Each row comes from the steps of one path. Every step used is in the known rows, and no mark comes twice. Write the path behind each row, first mark first.
In the rows, zero is written as 128.
Known rows
vona-zonu: 171 118 107 130 138 91 132 128 142 133 129 152 107 122 145 149 148 132 115 127 98 149 130
sivob-latu: 106 122 131 138 120 149 132 122 145 141 127 146 104 131 146 115 114 113 153 129 147 149 124
latu-lodazil-sivob: 132 140 141 139 150 90 102 140 79 127 121 137 118 124 131 116 140 124 126 98 141 151 137
lodazil-rolo: 186 167 124 136 130 105 139 124 128 145 129 127 125 135 150 119 132 144 89 114 129 173 141
sivob-lodazil-latu: 155 141 152 151 128 136 126 117 113 139 121 145 111 112 76 133 141 112 158 127 159 157 130
vona-lodazil-rolo-zonu: 214 151 179 130 124 74 128 130 104 144 122 129 126 138 130 152 149 136 111 144 105 151 147
latu-lodazil-rolo-zonu: 161 147 149 150 152 77 114 130 94 124 121 149 122 138 120 130 141 128 128 105 127 170 139
rolo-zonu-vona-lodazil: 154 134 218 126 130 78 123 121 122 126 130 143 130 140 117 145 129 112 180 156 105 132 120
sivob-lodazil-rolo: 192 152 146 161 129 113 136 112 109 143 120 152 124 126 102 138 134 123 134 130 154 161 143
rolo-lodazil-zonu-vona: 179 168 200 118 146 85 117 141 112 123 127 150 135 147 88 154 135 113 179 120 116 119 128
zonu-rolo-lodazil-latu: 165 155 204 150 134 80 129 129 130 119 118 124 147 140 118 123 122 122 145 141 144 152 131
zonu-vona: 138 148 162 130 131 93 131 125 128 133 129 123 147 140 124 96 111 120 143 147 121 136 119
lodazil-zonu-zikep: 186 149 100 125 130 84 126 125 123 138 136 114 108 129 140 137 151 136 138 112 101 160 119
sivob-latu-lodazil-rolo-zonu: 129 135 146 154 138 113 123 123 122 138 122 161 100 138 140 116 124 113 153 113 147 179 132
vona-lodazil: 175 129 157 125 121 96 122 137 100 137 118 119 136 132 115 142 143 130 113 152 109 116 143
rolo-zonu: 124 119 180 126 131 117 124 119 135 118 134 151 113 130 126 159 133 116 174 131 119 133 118
zonu-rolo-lodazil-sivob: 169 155 213 149 134 70 126 129 119 121 121 128 148 140 144 127 118 123 142 139 147 144 136
rolo-lodazil: 144 140 203 120 141 114 118 136 112 123 118 149 145 140 93 160 126 114 165 132 133 94 134
sivob-lodazil: 152 125 150 156 127 128 128 115 108 130 120 153 126 121 86 144 131 112 161 139 153 130 134
latu-sivob: 90 107 111 134 138 87 107 154 120 125 127 138 117 113 143 102 123 124 121 124 145 155 138
rolo-zonu-vona-lodazil-sivob: 159 142 226 123 130 73 120 122 116 131 132 143 124 136 129 142 131 112 176 149 109 140 121

Which path is each row?
162 144 203 154 133 75 131 127 127 114 118 129 158 147 126 131 115 123 147 149 140 134 134 : zonu-rolo-lodazil
131 138 128 155 137 117 124 126 119 142 120 153 105 137 141 106 121 117 136 111 150 177 135 : sivob-latu-lodazil-rolo
165 154 161 151 153 65 116 129 94 126 121 148 129 142 119 119 136 126 134 112 125 171 136 : latu-lodazil-rolo-zonu-vona
171 148 182 128 127 71 127 131 108 139 122 116 153 143 115 107 122 121 134 164 107 127 130 : zonu-vona-lodazil
103 119 131 151 136 128 118 128 119 133 120 153 107 134 131 110 120 109 156 118 150 155 129 : sivob-latu-lodazil
126 145 151 126 124 131 121 129 123 151 133 139 91 117 176 112 125 119 136 107 156 165 129 : lodazil-sivob-latu
123 131 117 149 139 118 117 133 119 132 125 156 93 135 128 117 132 111 160 103 142 169 128 : sivob-latu-lodazil-zonu
127 118 112 151 140 78 107 149 106 126 127 157 101 109 112 120 137 115 148 117 154 171 141 : latu-sivob-lodazil-zonu
105 106 126 153 138 87 108 146 107 127 122 155 116 107 114 113 125 113 145 132 162 156 143 : latu-sivob-lodazil
194 147 143 168 129 94 132 118 113 123 126 149 115 128 94 145 143 118 162 127 146 164 134 : sivob-lodazil-zonu-rolo
195 130 159 148 142 54 134 127 142 124 122 152 128 135 145 151 139 127 127 142 107 153 134 : vona-zonu-rolo-lodazil
159 133 150 123 126 83 109 152 101 144 119 116 115 116 112 118 150 127 107 138 122 157 144 : vona-lodazil-latu-sivob
178 167 125 125 136 86 127 135 127 129 140 129 113 139 122 120 141 127 146 111 106 163 120 : lodazil-zonu-vona
160 152 177 127 130 63 118 142 109 144 122 115 138 132 112 90 127 119 130 154 116 156 130 : zonu-vona-lodazil-latu-sivob
192 135 167 148 140 56 132 127 141 133 124 158 113 132 162 145 136 123 132 135 119 168 134 : vona-zonu-rolo-lodazil-sivob-latu
133 122 141 156 140 72 112 140 109 132 124 163 109 111 124 120 129 117 142 127 160 180 145 : latu-sivob-lodazil-rolo-zonu
200 167 179 132 127 61 132 129 108 148 123 115 152 146 126 102 124 129 115 158 107 150 136 : zonu-vona-lodazil-rolo
131 134 125 160 137 104 121 131 122 128 124 151 99 138 136 110 128 113 156 110 145 179 129 : sivob-latu-lodazil-zonu-rolo
134 124 124 157 139 76 114 143 107 135 122 155 114 111 125 109 127 121 126 126 163 179 149 : latu-sivob-lodazil-rolo
183 160 159 134 132 97 136 118 134 138 133 144 115 136 148 140 136 136 122 117 123 176 134 : lodazil-rolo-zonu
133 116 112 152 139 66 107 143 104 132 126 148 106 108 120 118 136 117 149 124 149 172 138 : latu-sivob-lodazil-zonu-zikep
218 151 149 138 124 62 125 140 105 130 125 115 125 139 123 143 154 135 115 140 102 152 142 : vona-lodazil-zonu-rolo
184 114 108 131 134 65 132 116 138 146 125 133 116 121 162 144 147 135 117 141 88 150 122 : vona-zonu-zikep
216 144 138 124 122 65 121 135 97 143 124 108 122 133 124 149 159 136 121 141 90 138 136 : vona-lodazil-zonu-zikep
162 153 214 153 132 76 127 127 124 125 121 135 140 142 150 123 113 118 151 139 154 152 134 : zonu-rolo-lodazil-sivob-latu
194 155 184 161 131 95 135 107 112 140 124 162 123 130 100 142 131 115 162 138 147 166 136 : sivob-lodazil-rolo-zonu-vona
188 170 177 135 133 80 138 116 133 141 134 141 124 141 147 125 127 132 130 126 118 180 130 : lodazil-rolo-zonu-vona
164 151 123 151 150 82 117 134 91 129 118 138 130 137 121 114 139 134 106 104 131 167 144 : latu-lodazil-rolo
